Each row was made from one small tree. The marks that hang from a mark follow it in brackets, in alphabetical order. Every link used is in the known rows. Write each row's tree.
Known rows
C(P(D) W(J(B(G)))): [-0.033, 0.098, -0.847, -0.655, -0.687, 0.721, -0.203, -0.560, 1.168, -0.838, -1.482, -3.071, 1.069, -1.896, 0.297, -1.416, -0.077, 0.847, 2.377, 0.941, 0.066, -0.729, 1.766, 0.365, 1.228, 0.904]
J(B): [0.026, 1.485, -1.162, -0.125, -1.134, -0.247, -1.765, -0.830, 0.489, -2.883, 1.052, 0.243, -1.587, 2.531, -0.002, 0.971, 0.052, 0.393, -0.818, -0.350, 1.092, -1.620, 0.727, 0.453, 0.823, 0.102]
G(B J W(P(C D))): [-2.127, -0.651, 1.337, 0.102, 0.052, 0.848, -0.068, -0.215, -0.199, 0.997, 0.036, 1.538, 1.197, 0.560, -1.327, -4.845, -0.881, 0.083, 0.851, -0.139, -0.042, 2.016, 2.146, -1.124, -0.331, -1.083]
B(G(J W)): [-0.412, 0.683, -0.298, -0.380, 1.809, 0.662, 0.306, -1.376, -0.422, 1.171, -1.558, 0.802, 0.376, -0.788, 1.039, -1.840, 0.669, -0.615, -2.478, -1.301, 1.306, -0.424, 0.507, 0.388, -0.374, -0.756]
W(C P): [1.354, -0.766, 0.409, 0.933, -0.630, -1.154, -1.105, 2.759, 0.207, -0.763, 2.676, 0.447, 0.100, 2.220, 0.200, 3.382, 1.582, -0.005, 0.481, 0.885, 0.390, 0.235, 2.015, 0.884, -0.092, 0.732]
P(C(W(J(B))) D): [-0.698, 0.990, -0.358, 0.032, -2.414, 0.312, -1.584, -0.133, 1.469, -1.563, 2.131, -0.112, 0.264, 0.361, 0.118, 0.148, -1.923, 1.557, 2.382, 1.564, -1.912, 0.423, 0.044, -0.477, 0.683, 1.509]
W(J(B(G)) P(C D)): [-0.529, -1.498, -0.290, 0.411, 0.349, -1.271, -0.071, 0.067, -1.070, -1.147, 1.200, 0.734, 0.176, 2.986, 0.316, -1.130, -1.545, -0.106, 2.123, 0.874, -1.648, 0.720, 2.892, -0.805, 0.296, -0.419]
P(C(W)): [0.336, 1.736, -0.070, 0.453, -3.257, 0.748, -2.301, -0.033, 2.594, -1.560, 1.829, 0.568, -0.602, -1.156, 0.813, 2.653, -0.110, 1.422, 0.429, 1.502, 0.259, 0.453, -3.812, 0.998, 2.290, 1.730]
G(B(J) W): [-0.860, 0.889, -0.207, -1.480, 1.833, 1.369, -0.160, -1.854, -0.256, 2.132, -1.177, 0.431, -1.092, -0.341, 0.328, -2.771, 0.278, -0.532, -1.677, -1.030, 1.016, -0.041, 1.143, 0.194, -0.622, -1.347]
C(P W): [1.125, 1.364, -0.384, -0.140, -2.939, 1.387, -1.953, 0.937, 2.968, -1.569, -0.288, -2.244, 0.273, -2.427, 0.180, 1.491, 1.933, 1.385, 0.906, 1.312, 2.175, -0.708, -2.450, 1.937, 2.393, 1.914]
J(B(G) W(C P)): [-0.163, -1.256, 0.129, 0.403, 2.410, -0.978, 1.791, -1.615, -1.210, -2.001, -0.705, -0.909, -0.231, -0.442, -2.216, 0.962, -0.124, -0.633, -0.586, -1.344, 0.097, -0.329, -1.025, -1.394, 0.784, -0.334]
J(B(W(P(D)))): [-0.262, -0.373, -0.777, 0.249, -1.455, -0.066, -0.842, -1.329, -0.433, -0.576, 1.126, -0.379, -0.844, 0.292, -0.073, -1.118, -0.465, -0.205, -0.750, 0.063, 0.147, -1.286, 2.186, -0.101, -1.810, -0.041]
J(B W): [-0.441, 1.511, -0.615, -0.023, -0.227, 0.265, -0.746, -1.884, 0.171, -3.931, 0.462, -0.535, -1.269, 0.919, -2.180, 0.276, -0.395, 0.524, -1.690, -1.208, 0.948, -1.624, -3.300, -0.773, 0.398, 0.766]
D(P(C)): [0.834, 1.038, 0.319, 0.309, -3.843, -0.955, -1.649, 0.975, 0.786, -2.406, 1.143, 2.206, -0.662, 1.527, -0.418, 2.659, -0.097, 0.666, 2.168, 1.570, 0.651, 0.776, -5.801, 0.731, 2.432, 0.857]
J(B(G) W(P)): [-0.278, -0.809, -0.233, 0.253, 1.821, -0.430, 0.936, -2.577, -1.068, -2.934, -1.094, -1.116, -0.595, -0.243, -2.014, -0.946, 0.023, -0.524, -1.719, -1.400, 1.546, -1.221, -2.253, -0.975, 0.597, -0.266]
D(P(C(W(J(B(G)))))): [0.347, -0.075, 0.093, -0.630, -1.515, -0.926, 0.532, -1.232, 0.846, -1.238, -1.806, -0.171, 0.054, -2.358, -1.400, 0.716, -0.788, 0.254, 2.910, 0.617, 0.117, 0.589, -4.482, -0.275, 3.329, 0.291]
B(W(J P)): [1.327, -0.814, 0.091, 0.159, -0.652, -0.161, -1.168, 1.103, 0.017, 1.513, 1.280, -0.183, -0.183, -0.414, 0.680, -0.220, 1.492, -0.685, -1.716, 0.204, 0.385, -0.869, 1.447, 1.072, -2.147, 0.384]
D(P): [1.416, 0.861, 0.000, 0.030, -2.910, -0.939, -1.745, 0.976, 0.346, -2.488, 0.549, 0.772, -0.361, 1.472, -0.330, 1.902, 1.082, 0.230, 0.851, 1.061, 1.818, -0.758, -3.715, 1.186, 0.752, 0.842]
G(J(B W(C P))): [-0.558, -0.547, 0.768, 0.211, 2.076, -0.656, 1.828, 1.260, -0.456, -1.644, -0.739, -0.412, 0.393, 1.209, -3.102, -0.305, -0.033, 0.000, -0.154, -1.800, 0.500, 0.087, -0.507, -1.516, 0.167, -0.419]
C(P W(J(B))): [0.610, 0.745, -0.622, -0.919, -1.318, 0.805, -0.897, 0.739, 2.360, -1.389, -1.373, -2.952, 0.514, -2.035, -1.150, -0.090, 1.248, 1.188, 1.952, 0.307, 1.238, -0.831, 0.114, 0.853, 2.379, 1.309]

Write each row's tree
[-0.045, 1.071, -0.019, 0.418, -2.969, 0.513, -2.228, 0.925, 1.672, -1.007, 2.915, 0.368, 0.626, 0.401, 1.269, 0.908, -1.239, 1.574, 1.929, 2.356, -1.836, 0.598, -0.743, 0.303, -0.005, 2.054]
P(C(W(J)) D)
[0.906, 0.953, 0.485, 0.081, -4.055, -0.264, -1.377, 0.343, 1.901, -2.123, 0.278, 0.593, 0.009, -1.761, -0.946, 2.469, 0.070, 1.074, 2.538, 1.759, 1.000, 0.718, -6.770, 0.784, 2.832, 1.608]
D(P(C(W)))
[-0.723, -0.669, 0.150, 0.179, 0.344, -0.450, 1.093, 0.701, -0.645, 1.302, -0.111, 0.088, 0.182, 0.830, -0.306, -1.197, -0.733, -0.362, 0.077, -0.618, -0.758, -0.041, 3.592, -0.822, -1.619, -0.995]
G(J(B(W(C P(D)))))
[0.004, 1.110, 0.879, 0.445, 0.856, 0.052, 0.405, 1.613, 0.184, -0.926, 0.270, 0.508, 0.200, 1.273, -0.899, 1.303, 0.217, 0.375, -1.288, -0.906, 0.081, -0.069, -2.263, -0.486, -0.318, 0.302]
G(J(W(C)))
[1.230, -1.496, -0.089, -0.021, 1.037, -0.387, 0.099, -0.741, -0.890, 2.507, -0.431, -0.263, -0.250, -1.579, 1.808, -0.741, 1.233, -1.498, -2.459, -0.091, 0.294, -0.860, 1.671, 1.014, -1.661, -0.665]
B(G W(J P))
[-1.612, 0.270, 0.988, -0.490, 0.445, 1.221, 0.459, 0.654, 0.250, 1.913, -1.329, 0.108, 1.589, -0.332, -1.098, -2.980, 0.013, 0.300, 1.559, -0.427, -0.324, 1.606, 3.424, -0.662, 0.298, -1.014]
G(B J W(C(P(D))))
[0.038, -0.780, 0.848, 0.060, 1.400, -0.126, 0.710, 2.389, -0.070, 1.463, 0.331, 0.623, 1.651, -0.097, -1.486, -0.496, 1.517, -0.258, -0.059, -0.992, 0.589, 1.120, 2.675, -0.130, -1.117, 0.133]
G(J W(C P))
[0.348, -0.807, 0.408, 0.916, -1.704, -0.859, -1.895, 2.876, -0.059, -1.170, 3.610, 1.285, 0.685, 3.905, 0.722, 0.241, -0.441, 0.663, 2.095, 2.064, -1.494, 0.992, 1.833, 0.269, -0.939, 1.099]
W(J P(C D))
[-0.157, 0.835, 0.242, 0.207, 1.847, 0.318, 0.676, -1.086, -0.594, -0.858, -1.566, 0.363, -0.332, 0.436, 0.669, -0.701, 0.111, -0.336, -2.972, -1.158, 1.243, -0.889, -2.948, -0.063, 0.150, -0.622]
B(G(J(W)))
[-0.593, 0.783, -0.302, 0.194, -0.689, 0.158, 0.143, -0.072, 0.095, -3.097, 0.457, -1.224, 0.070, 0.713, -2.379, 1.191, -0.861, 1.059, 1.632, -0.158, -0.806, -0.201, -1.506, -1.173, 0.800, 1.061]
J(B W(C(P(D))))
[-0.534, 0.755, -0.201, -0.282, 0.402, -0.067, 0.814, -0.101, 0.104, 1.314, -0.933, 0.564, -0.832, 0.114, -0.032, 0.164, -0.433, -0.338, -1.182, -1.477, -0.262, -0.459, 1.705, -0.451, -0.088, -1.260]
G(J(B(W(C))))
[-0.407, 0.094, -0.623, -0.720, -0.073, 0.186, -0.177, 1.016, 0.021, 0.187, 0.580, -0.780, 1.430, 0.078, -1.699, -0.508, 0.078, 0.552, 2.671, -0.203, -1.532, 0.599, 4.237, -0.572, -0.456, 0.993]
G(W(C(P(D)) J(B)))
[0.195, 0.100, 0.161, 0.029, 1.395, -0.002, 1.354, -0.845, -0.541, 3.721, -1.491, 0.939, -0.564, -1.783, 2.526, 1.076, 0.090, -1.175, -2.461, -0.795, -0.581, -0.120, 0.742, 0.427, -0.495, -1.641]
B(G(J) W(C))
[-0.833, -0.524, 0.769, 0.851, 1.060, -0.044, 0.913, -0.246, -0.979, -0.900, -0.259, 1.057, 0.532, 1.020, 0.356, -1.481, -1.124, -0.016, -0.684, 0.104, -0.190, 0.809, -2.808, -0.818, -0.040, -0.431]
B(G(J(W(P(C D)))))
[-1.254, -1.122, 0.942, -0.005, -0.477, 0.404, -1.164, -0.269, -0.263, 0.638, 1.680, 1.002, 1.172, 0.627, -1.312, -3.739, -0.510, 0.110, 1.397, 0.594, -1.028, 1.684, 3.066, -0.880, -1.065, -0.026]
G(B W(J P(C D)))
[0.282, -0.677, 0.258, 0.059, 2.081, -0.292, 1.238, 1.905, -1.229, 0.365, 1.159, -0.270, -0.022, 1.894, 0.077, 0.956, -0.349, -0.005, 0.186, 0.330, -0.852, 0.386, -0.877, -0.528, -2.303, 0.368]
B(J(W(C P(D))))
[0.994, -0.610, -0.507, -0.598, 1.006, 0.346, 0.482, 0.496, -0.496, 3.221, -0.337, -0.031, -1.479, -0.613, 1.947, -0.183, 0.865, -0.999, -2.125, -0.138, 0.872, -0.580, -0.191, 1.240, -2.184, -0.809]
B(J W(P))
[0.426, -0.041, -0.551, 0.344, -0.949, 0.440, 0.114, -0.969, -0.286, 2.391, -0.284, -0.229, -0.241, -2.067, 2.723, 1.704, 0.008, -0.439, -0.196, 1.036, -1.168, 0.059, 0.775, 0.890, -0.235, -0.338]
B(G W(C(P(D))))
[-0.051, -1.542, -0.498, -0.639, 3.625, -0.126, 2.020, -0.047, -2.007, 3.385, -0.556, 0.207, 0.584, -0.268, 1.782, -0.645, -0.004, -1.083, 0.050, -0.149, -0.806, 0.857, 3.120, -0.067, -2.187, -0.882]
B(G(W(C P(D))) J)
[-0.402, 0.292, 0.417, 0.375, 1.352, 0.305, 1.433, 0.460, -0.633, -0.216, -1.551, -0.339, 0.916, 0.361, 0.509, -0.097, -0.330, 0.133, 0.061, -0.105, -0.382, 0.371, -1.292, -0.413, 0.347, -0.308]
B(G(J(W(C(P(D))))))
[0.921, 0.094, -0.518, -0.266, 0.527, 0.136, -0.487, -1.796, -0.529, 2.404, -0.365, 0.170, -0.971, -1.448, 2.763, 0.020, 0.559, -1.130, -3.094, -0.197, -0.249, -1.336, 0.712, 1.083, -1.290, -0.657]
B(G W(J))
[0.030, 0.111, -1.010, -0.368, 0.130, 0.041, 0.868, -2.369, -0.058, 1.232, -1.951, -0.670, -1.255, -2.377, 0.682, 1.410, -0.037, -0.644, -0.421, -0.700, -0.200, -0.468, 0.759, 0.176, 1.755, -1.167]
J(B(G W(C(P))))
[0.032, -1.757, 0.510, 0.603, 1.389, -0.454, 1.738, 0.169, -1.405, 3.627, -0.485, 0.449, 0.681, -0.923, 2.077, -0.531, -0.215, -1.226, -0.989, 0.107, -1.104, 0.403, 3.048, -0.048, -2.229, -1.333]
B(G(J) W(C P(D)))
[0.936, -1.768, -0.332, -0.499, 3.344, -0.439, 2.548, -0.358, -1.506, 5.224, -1.597, 0.072, -1.124, -1.953, 2.882, 1.208, 0.433, -1.921, -1.679, -0.409, -0.535, 0.324, 1.048, 0.661, -1.428, -1.910]
B(G J W(C P))
[-0.800, 1.038, 0.357, -0.015, 1.551, -0.212, 1.245, 0.265, -0.139, -1.691, -0.760, 0.073, -0.195, 1.294, -2.215, 0.331, -0.688, 0.300, -0.747, -1.903, -0.076, -0.345, -1.270, -1.471, 0.442, -0.370]
G(J(B W(C)))
